Each row comes from the steps of one path. Every step used is in the known rows, and no mark comes twice. Write the path behind each row, first mark first.
Known rows:
fitupot > ribe > nubizu > munafi > kubufa: [ 0.02  0.00 -0.08 -0.20  0.08  0.39  0.56 -0.24 -0.03 -0.11  0.02  0.48
  0.09  0.05  0.14 -0.48 -0.33 -0.27 -0.25  0.02  0.05 -0.20]
dade > fitupot > ribe: [-0.01 -0.31  0.41  0.03  0.28  0.46  0.21 -0.31 -0.27  0.19 -0.12  0.43
  0.20 -0.13 -0.11 -0.62 -0.22  0.04 -0.38  0.15  0.13  0.36]
munafi > kubufa > nubizu > lisez: [ 0.13 -0.43 -0.25 -0.05 -0.33  0.38  0.14  0.03  0.13 -0.27  0.20  0.49
  0.34 -0.08  0.20 -0.45 -0.51 -0.08  0.24  0.34  0.04 -0.04]
fipif > sibugub > nubizu > dade: [-0.09 -0.45  0.39  0.23  0.07  0.41 -0.02 -0.27  0.08 -0.33 -0.25  0.03
  0.30 -0.17  0.51 -0.55 -0.53 -0.24 -0.06  0.18  0.39  0.09]
munafi > kubufa: [ 0.14 -0.11 -0.11  0.11 -0.08  0.43  0.18 -0.23  0.00 -0.18  0.07  0.67
  0.07  0.04  0.23 -0.30 -0.29 -0.11  0.04  0.19  0.02  0.21]
fitupot > ribe > nubizu > lisez > dade: [ 0.10 -0.30  0.18 -0.09  0.08  0.01  0.50 -0.10  0.08 -0.04  0.14 -0.02
  0.12 -0.44  0.23 -0.78 -0.23  0.13 -0.13  0.00  0.18  0.04]
sibugub > nubizu: [-0.03 -0.27  0.01  0.13  0.08  0.39  0.12 -0.20  0.10 -0.32 -0.14  0.39
  0.13 -0.25  0.38 -0.45 -0.34 -0.11  0.01 -0.01  0.24  0.27]
ribe > nubizu: [ 0.04 -0.13 -0.05  0.16  0.10  0.06  0.44 -0.16 -0.17 -0.30  0.15  0.27
 -0.08 -0.24  0.27 -0.35 -0.13 -0.07 -0.21  0.08  0.03 -0.06]
lisez > nubizu: [ 0.07 -0.12 -0.30  0.26 -0.02  0.25  0.24  0.05 -0.18 -0.28  0.12  0.22
 -0.05 -0.06  0.27 -0.43 -0.03 -0.24 -0.06  0.02  0.33 -0.16]
lisez > dade > fitupot > ribe: [ 0.05 -0.36  0.53  0.07  0.21  0.45  0.04 -0.30 -0.31  0.46 -0.04  0.19
  0.11 -0.24  0.09 -0.71 -0.04  0.14 -0.29  0.00  0.22  0.37]
nubizu > dade: [ 0.19 -0.48  0.20  0.21 -0.05  0.08  0.17 -0.09 -0.14 -0.29  0.13  0.23
  0.08 -0.08  0.40 -0.42 -0.31 -0.03 -0.09  0.19  0.20  0.18]
ribe > nubizu > fipif: [ 0.01 -0.22 -0.25  0.13  0.23  0.15  0.33 -0.47 -0.20 -0.27  0.08  0.30
 -0.27 -0.46  0.26 -0.06 -0.09 -0.07 -0.21 -0.03  0.08 -0.20]
dade > fitupot > ribe > nubizu > sibugub: [-0.31 -0.32  0.09  0.07  0.52  0.52  0.30 -0.47 -0.37  0.22 -0.11  0.24
  0.06 -0.27  0.02 -0.34 -0.01  0.02 -0.50  0.23  0.02  0.02]
dade > fitupot: [ 0.04 -0.37  0.29  0.26  0.14  0.37 -0.03 -0.27 -0.33  0.05  0.11  0.45
  0.13 -0.20  0.18 -0.39 -0.14  0.04 -0.22  0.20  0.19  0.32]
dade > fitupot > ribe > nubizu > fipif > sibugub: [-0.23 -0.17  0.41  0.02  0.55  0.52  0.20 -0.79 -0.31  0.20 -0.25  0.19
  0.02 -0.39 -0.09 -0.37 -0.13 -0.16 -0.56  0.08  0.17 -0.22]
lisez > dade > fitupot > ribe > nubizu > munafi: [-0.05 -0.26  0.39 -0.07  0.25  0.31  0.19 -0.32 -0.40  0.37  0.13 -0.01
  0.06 -0.28  0.21 -0.66 -0.03 -0.05 -0.41 -0.05  0.35 -0.09]
fitupot > ribe > nubizu: [ 0.02 -0.10  0.09 -0.01  0.23  0.12  0.64 -0.21 -0.10 -0.15 -0.09  0.25
  0.05 -0.21 -0.01 -0.51 -0.18 -0.04 -0.32  0.01 -0.05 -0.06]
fipif > sibugub: [-0.04 -0.20  0.21  0.27  0.20  0.32 -0.06 -0.35 -0.19 -0.14 -0.04  0.29
  0.13 -0.20  0.12 -0.42 -0.23 -0.35 -0.24  0.24  0.24  0.00]
munafi > kubufa > nubizu: [ 0.09 -0.26 -0.25  0.13 -0.25  0.49  0.16 -0.07 -0.07 -0.14  0.06  0.56
  0.18  0.03  0.19 -0.30 -0.32 -0.13  0.21  0.20 -0.10 -0.13]
fitupot > ribe: [ 0.08 -0.20  0.14  0.03  0.16  0.26  0.31 -0.16 -0.11 -0.07 -0.10  0.41
  0.10 -0.12 -0.05 -0.59 -0.24 -0.11 -0.23  0.03  0.07  0.19]
sibugub > nubizu > lisez > dade > fitupot > ribe: [-0.05 -0.54  0.56 -0.11  0.12  0.56  0.03 -0.25  0.20  0.18 -0.14  0.08
  0.39 -0.45  0.28 -0.91 -0.43  0.21 -0.09  0.00  0.45  0.53]
lisez > dade > fitupot > ribe > nubizu > fipif: [-0.03 -0.29  0.30 -0.01  0.38  0.39  0.29 -0.61 -0.32  0.37 -0.04  0.06
 -0.17 -0.53  0.16 -0.42  0.06  0.17 -0.33 -0.16  0.19  0.00]
kubufa > nubizu > dade: [ 0.12 -0.60  0.05  0.18 -0.28  0.16  0.19  0.05 -0.24 -0.26  0.07  0.08
  0.22 -0.08  0.34 -0.43 -0.35 -0.07  0.07  0.22  0.05 -0.11]
dade > fitupot > ribe > nubizu: [-0.07 -0.20  0.35  0.01  0.31  0.31  0.48 -0.33 -0.23  0.13 -0.09  0.25
  0.11 -0.24 -0.03 -0.54 -0.16  0.10 -0.46  0.06  0.00  0.09]
fipif > sibugub > nubizu > dade > fitupot > ribe: [-0.20 -0.49  0.84  0.08  0.27  0.69  0.04 -0.42  0.00  0.07 -0.48  0.06
  0.49 -0.11  0.22 -0.75 -0.56 -0.03 -0.32  0.15  0.37  0.27]

Which path is each row?
[-0.11 -0.25 -0.21  0.10  0.00  0.70 -0.16 -0.56 -0.17 -0.04 -0.15  0.47
  0.08 -0.15  0.13 -0.11 -0.29 -0.39  0.06  0.19  0.07 -0.46]
munafi > kubufa > nubizu > fipif > sibugub
[ 0.10 -0.55  0.13 -0.01 -0.34  0.56 -0.11 -0.10 -0.06  0.27  0.28  0.26
  0.35 -0.23  0.35 -0.58 -0.36  0.19  0.21  0.32  0.18  0.13]
munafi > kubufa > nubizu > lisez > dade > fitupot
[ 0.14 -0.33  0.27  0.02  0.10  0.02  0.76 -0.09 -0.08 -0.21 -0.07  0.03
  0.11 -0.11  0.22 -0.57 -0.34  0.07 -0.24  0.08  0.02 -0.01]
fitupot > ribe > nubizu > dade
[-0.15 -0.07  0.08 -0.04  0.47  0.34  0.34 -0.65 -0.15 -0.05 -0.27  0.20
 -0.06 -0.35 -0.01 -0.35 -0.18 -0.32 -0.44  0.00  0.13 -0.36]
fitupot > ribe > nubizu > fipif > sibugub
[ 0.04 -0.49  0.43  0.19  0.05  0.14  0.40 -0.20 -0.29 -0.11  0.19  0.05
  0.09 -0.21  0.38 -0.37 -0.22  0.18 -0.28  0.26  0.10  0.11]
ribe > nubizu > dade > fitupot
[ 0.01 -0.05 -0.22 -0.03 -0.02  0.34  0.33 -0.24 -0.09 -0.25  0.28  0.50
  0.01 -0.04  0.40 -0.27 -0.25 -0.31 -0.10  0.15  0.14 -0.22]
ribe > nubizu > munafi > kubufa
[-0.08 -0.35 -0.12  0.07  0.16  0.51  0.01 -0.48  0.06 -0.34 -0.19  0.44
 -0.06 -0.43  0.36 -0.18 -0.29 -0.13  0.01 -0.11  0.26  0.10]
sibugub > nubizu > fipif
[ 0.07 -0.23  0.12 -0.15  0.16  0.04  0.62 -0.09  0.15 -0.26  0.05  0.24
  0.18 -0.31  0.06 -0.68 -0.38 -0.01 -0.24  0.09  0.10  0.03]
fitupot > ribe > nubizu > lisez
[-0.21 -0.21 -0.52  0.29  0.25  0.46  0.05 -0.12 -0.30 -0.15  0.09  0.14
 -0.09 -0.11  0.36 -0.23  0.09 -0.29 -0.11  0.16  0.36 -0.27]
lisez > nubizu > sibugub
[ 0.14 -0.41  0.14  0.20 -0.03 -0.07  0.50 -0.07 -0.14 -0.37  0.16  0.02
  0.01 -0.19  0.48 -0.38 -0.27  0.01 -0.15  0.21  0.06  0.00]
ribe > nubizu > dade
[ 0.09 -0.11 -0.12 -0.03 -0.02  0.45  0.00 -0.20 -0.08 -0.17  0.23  0.67
  0.10  0.09  0.32 -0.33 -0.35 -0.38 -0.04  0.18  0.25  0.01]
nubizu > munafi > kubufa
[ 0.07 -0.43  0.37  0.24  0.08  0.36 -0.16 -0.31 -0.34  0.27  0.21  0.18
  0.03 -0.33  0.32 -0.49  0.01  0.09 -0.14  0.15  0.30  0.34]
lisez > dade > fitupot
[ 0.00 -0.25  0.45  0.03  0.24  0.31  0.37 -0.36 -0.25  0.36 -0.01  0.00
  0.04 -0.33  0.15 -0.63  0.01  0.16 -0.32 -0.01  0.12  0.12]
lisez > dade > fitupot > ribe > nubizu
[ 0.03 -0.39  0.34  0.12  0.05  0.38  0.36 -0.02 -0.26  0.07 -0.10  0.03
  0.23  0.07  0.18 -0.68 -0.23  0.08 -0.28  0.08  0.38  0.05]
lisez > nubizu > dade > fitupot > ribe
[ 0.05 -0.58  0.19  0.15 -0.34  0.57  0.14 -0.11 -0.21  0.09  0.08  0.35
  0.36  0.12  0.32 -0.38 -0.43  0.11  0.11  0.37 -0.01  0.07]
munafi > kubufa > nubizu > dade > fitupot
[ 0.06 -0.40  0.21  0.31 -0.06  0.28  0.17  0.02 -0.31 -0.09  0.16  0.02
  0.12 -0.01  0.43 -0.52 -0.13  0.05 -0.15  0.19  0.44  0.01]
lisez > nubizu > dade > fitupot
[-0.22 -0.10  0.02  0.00  0.08  0.79 -0.21 -0.44  0.14 -0.24 -0.17  0.49
  0.31  0.00  0.45 -0.42 -0.52 -0.57 -0.02  0.15  0.44 -0.07]
fipif > sibugub > nubizu > munafi > kubufa
[-0.01 -0.16 -0.09  0.05  0.14  0.07  0.27 -0.17 -0.23 -0.31  0.27  0.24
 -0.03 -0.22  0.35 -0.37 -0.18 -0.32 -0.27  0.07  0.26 -0.26]
ribe > nubizu > munafi
[-0.08 -0.24 -0.01  0.18  0.31  0.44 -0.17 -0.61 -0.24 -0.12 -0.11  0.37
 -0.07 -0.33  0.13 -0.19 -0.14 -0.38 -0.25  0.11  0.28 -0.15]
nubizu > fipif > sibugub
[ 0.03 -0.29 -0.45  0.01 -0.14  0.58  0.08 -0.37 -0.12 -0.09  0.00  0.60
 -0.03 -0.14  0.19 -0.09 -0.27 -0.13  0.18  0.08 -0.06 -0.27]
munafi > kubufa > nubizu > fipif
[-0.12 -0.10 -0.24  0.27  0.24  0.44 -0.08 -0.43 -0.29 -0.19 -0.08  0.14
 -0.13 -0.24  0.23 -0.24 -0.06 -0.45 -0.21  0.02  0.47 -0.48]
lisez > nubizu > fipif > sibugub
[ 0.10 -0.53  0.54 -0.05  0.14  0.33  0.01 -0.23 -0.05  0.32  0.10  0.15
  0.27 -0.37  0.09 -0.88 -0.29  0.25 -0.19  0.11  0.36  0.42]
nubizu > lisez > dade > fitupot > ribe
[-0.05 -0.52  0.63 -0.01  0.13  0.56  0.25 -0.25  0.02  0.02 -0.34  0.20
  0.36 -0.12  0.29 -0.68 -0.51  0.18 -0.20  0.07  0.25  0.47]
sibugub > nubizu > dade > fitupot > ribe
[-0.28 -0.36  0.19  0.12  0.48  0.50  0.15 -0.44 -0.42  0.49 -0.01 -0.01
 -0.04 -0.39  0.17 -0.43  0.09  0.10 -0.38  0.14  0.12  0.05]
lisez > dade > fitupot > ribe > nubizu > sibugub
[ 0.20 -0.47  0.10  0.10 -0.11  0.09 -0.03 -0.06  0.02 -0.09  0.32  0.13
  0.12 -0.41  0.42 -0.64 -0.21  0.01  0.02  0.13  0.34  0.29]
nubizu > lisez > dade
[ 0.06 -0.47  0.13  0.01 -0.11  0.33 -0.05 -0.09  0.29 -0.21  0.10  0.09
  0.20 -0.47  0.58 -0.69 -0.37  0.05  0.16 -0.04  0.43  0.36]
sibugub > nubizu > lisez > dade
[-0.01 -0.37  0.39 -0.13  0.23  0.23  0.48 -0.25 -0.01 -0.02  0.03  0.24
  0.24 -0.35 -0.01 -0.70 -0.37  0.17 -0.37  0.21  0.13  0.16]
dade > fitupot > ribe > nubizu > lisez
[-0.14 -0.36 -0.11  0.17  0.08  0.47 -0.21 -0.51 -0.28 -0.10 -0.15  0.25
  0.03 -0.34  0.08 -0.19 -0.20 -0.40 -0.07  0.15  0.17 -0.50]
kubufa > nubizu > fipif > sibugub
[ 0.08 -0.53  0.35 -0.06 -0.18  0.62  0.28 -0.16 -0.16  0.20 -0.14  0.35
  0.43  0.19  0.07 -0.58 -0.52  0.14  0.00  0.26 -0.06  0.08]
munafi > kubufa > nubizu > dade > fitupot > ribe
